Each row was made from one walk, in order. Every step used is in the known rows, and no mark comes twice. Write each row's walk.
(in the rows, 128 means zero)
Known rows
fisoz vube: [127 140 142 125 124 136 129 138 133 121 121 118 165 134 107 120 106 142
 125 133 124]
rubi vube rusa: [145 167 128 121 156 128 134 131 149 118  90 108 145 131 133  93 117 131
 119 108 116]
mezuf dogid zafiz rubi vube rusa: [105 149 133 105 132 156  84 145 145  70 149 154 101 159 151 150 106 147
 107 110 130]
mezuf rubi vube dogid zafiz: [126 132 106  75 133 177  86 152 140 108 108 185 124 145 125 143 143 136
 123 137 143]
rubi vube gatik mezuf fisoz: [151 115 106 118 144  95 118 139 146 136  75 176 106 161 144 162 127 131
 127  88 109]
fisoz vube gatik mezuf rusa: [105 143 118 106 111 111 122 131 125 157 120 121 140 170 122 195 103 117
 120  95  99]
vube dogid: [147 161 124  92 143 162 129 121 119 130 123 116 133 110 109 154 119 135
 126 118 138]
gatik mezuf fisoz vube: [128 123 131 122 110 129 119 166 130 107 115 160 144 167 110 166 117 150
 112 145 121]
rubi mezuf: [ 87 154 107 105 135 152 128 144 125 137  96 150  95 134 150 134 118 124
 140 130 122]
mezuf rubi vube: [127  96 112 106 122 147 131 145 133 114 113 160  99 151 143 104 148 123
 128 136 132]
mezuf fisoz: [138 131 130 131 127 139 113 127 123  97 128 152 122 145 121 158 124 146
 124 134 147]
vube dogid zafiz rusa: [110 191 140  79 131 156  67 145 127 124 142 155 160 141 112 186 118 146
 108 116 139]
fisoz vube dogid: [146 175 140  90 137 169 130 131 125 122 115 107 172 114  88 144  96 150
 125 126 134]
rubi mezuf fisoz vube dogid zafiz: [ 97 205 116  73 141 201  70 163 130  94  88 189 150 153 105 187  85 169
 129 141 148]
dogid zafiz gatik mezuf rusa: [ 50 140 124 106  61 142  59 152 108 152 108 199 114 188 139 214 147 123
 112 143  87]
rubi mezuf fisoz vube dogid: [116 203 119  68 143 204 113 145 116 102  86 153 130 138 104 177  84 163
 130 135 147]
gatik mezuf rusa: [ 91 129 110 100 101 124 118 154 117 145 128 148 108 167 139 180 141 109
 111 122 110]
dogid zafiz rubi vube gatik mezuf fisoz: [119 107  93 103 123  90  71 155 144 105 106 220  94 186 158 192 126 148
 107 112 115]
zafiz rubi mezuf rusa: [ 43 164  92  66 102 169 110 142  98 115 135 160  62 164 162 189 110 124
 113 139 133]
vube gatik: [145 128 118 136 142 106 133  92 128 150 126 112 121 129 132 151 110 124
 138  91 119]
vube dogid zafiz gatik mezuf rubi: [ 89 112 112  84  71 183  78 144  95 144 122 198  88 168 130 217 152 137
 118 168 103]
mezuf fisoz vube rusa: [147 175 148 140 138 147 122 121 128  83 128  97 170 153  97 150  85 164
 109 135 139]

Which walk is each row?
[ 41 160 139 101  94 202  65 138 113 130 103 209  68 160 157 188 117 139
 149 129 103]
rubi mezuf dogid zafiz gatik
[115 135  97  90 131 103 119 139 140 164  86 156 109 167 151 167 130 104
 123  73  96]
rubi vube gatik mezuf rusa
[104 137 122  75  95 196  72 136 116 125  89 202 112 154 125 161 144 146
 127 149 120]
mezuf rubi vube dogid zafiz gatik
[117 186 153 102  98 195  55 126 111  99  98 184 166 155  82 205 100 180
 121 151 130]
mezuf fisoz vube dogid zafiz gatik
[130 115 140 119 125 129 134 131 131 141 138 124 113 155 125 182  96 127
 136  79  98]
fisoz vube gatik mezuf dogid
[ 79 159 101 101 123 145  69 136 124  92 121 192 107 179 140 207  73 168
 123 132 136]
dogid zafiz rubi mezuf fisoz vube gatik
[115 102 132 114 114 143 129 152 128 129 145 149  83 150 143 168 136 118
 127 109 110]
gatik mezuf dogid
[ 97 153 124  92  90 160  77 147 109 157  96 187 123 147 122 206 139 139
 119 145  93]
vube dogid zafiz gatik mezuf
[ 43 201  87  33 112 198  67 150 103 111 131 185  85 161 143 224 105 137
 108 137 147]
vube dogid zafiz rubi mezuf rusa
[115 152 110  82 120 159  81 136 118 102 153 161 121 134 124 184 115 150
 106 143 147]
vube dogid zafiz rubi
[ 53 146  95  92 113 150  80 160 122 108 126 194  81 157 164 163 115 140
 120 156 129]
dogid zafiz rubi mezuf
[124  81 108 120 108 117 140 132 118 147 139 131 109 171 129 173 116 124
 125 127 105]
fisoz vube gatik mezuf rubi
[129 163 121  98 139 157  84 135 134 124 122 151 149 124 112 163 123 139
 124 127 140]
vube dogid zafiz
[118  76  97  98 108 128 135 174 132 129 103 179  85 166 154 124 163 113
 120 144 109]
gatik mezuf rubi vube
[ 98 139 111  49 112 158  75 190 133 125 118 207 118 179 137 181 153 133
  99 133 121]
gatik mezuf rubi vube dogid zafiz rusa
[ 88 101 117  86 106 137  79 190 146  97 135 217  76 174 164 164 138 133
 110 120 110]
gatik mezuf dogid zafiz rubi vube
[ 99 131 121  98 117 139  88 174 146  89 138 173  87 176 164 166 121 138
  98 116 108]
gatik mezuf dogid zafiz rubi vube rusa
[ 79 134 150 100 103 138  69 176 136 121 166 186 109 184 145 204 132 131
 110 107 110]
gatik mezuf dogid zafiz rusa
[ 92 111 149 116  77 164 116 135 102 146 126 165  69 159 143 190 138 127
 131 124  86]
zafiz gatik mezuf dogid
[ 93 147 155 103 116 125  74 154 138 135 160 161 142 184 126 213  93 140
 118  77  98]
fisoz vube gatik mezuf dogid zafiz rusa
[ 85 118 114 115  82 148  84 154 124 131  89 189 100 189 154 157 150 133
 110 158  82]
dogid zafiz gatik mezuf rubi vube rusa
[146 108 109 130 130  99 120 119 126 138 119 156  99 162 135 197 122 131
 126 104 116]
vube gatik mezuf fisoz
[143 114 102 114 142  86 136 141 148 165  75 151 114 144 152 133 134 116
 131  83  89]
rubi vube gatik mezuf
[135 127 114 113 138 148 137 128 134 104 118 118 111 149 140 105 131 128
 118 132 127]
mezuf rubi vube rusa
[123 167 130  84 115 176  65 148 121  62 148 174 152 158  96 205  90 184
  99 153 162]
mezuf fisoz vube dogid zafiz rubi
[ 65 151 123 100 128 182  78 154 136 113 121 190  80 153 154 166 115 130
 145 116 128]
rubi mezuf dogid zafiz
[ 96 106 129 116 109 137  85 170 143 120 145 184 100 163 144 181 137 123
 126 117 112]
gatik mezuf dogid zafiz
[ 90 114 134 111 102 155  76 143 126  81 185 175  85 158 145 182 117 143
 118 129 141]
mezuf dogid zafiz rubi
[ 71 191 102  54 122 191  81 164 119 105 115 174 127 144 127 180  87 160
 115 154 136]
fisoz vube dogid zafiz rubi mezuf
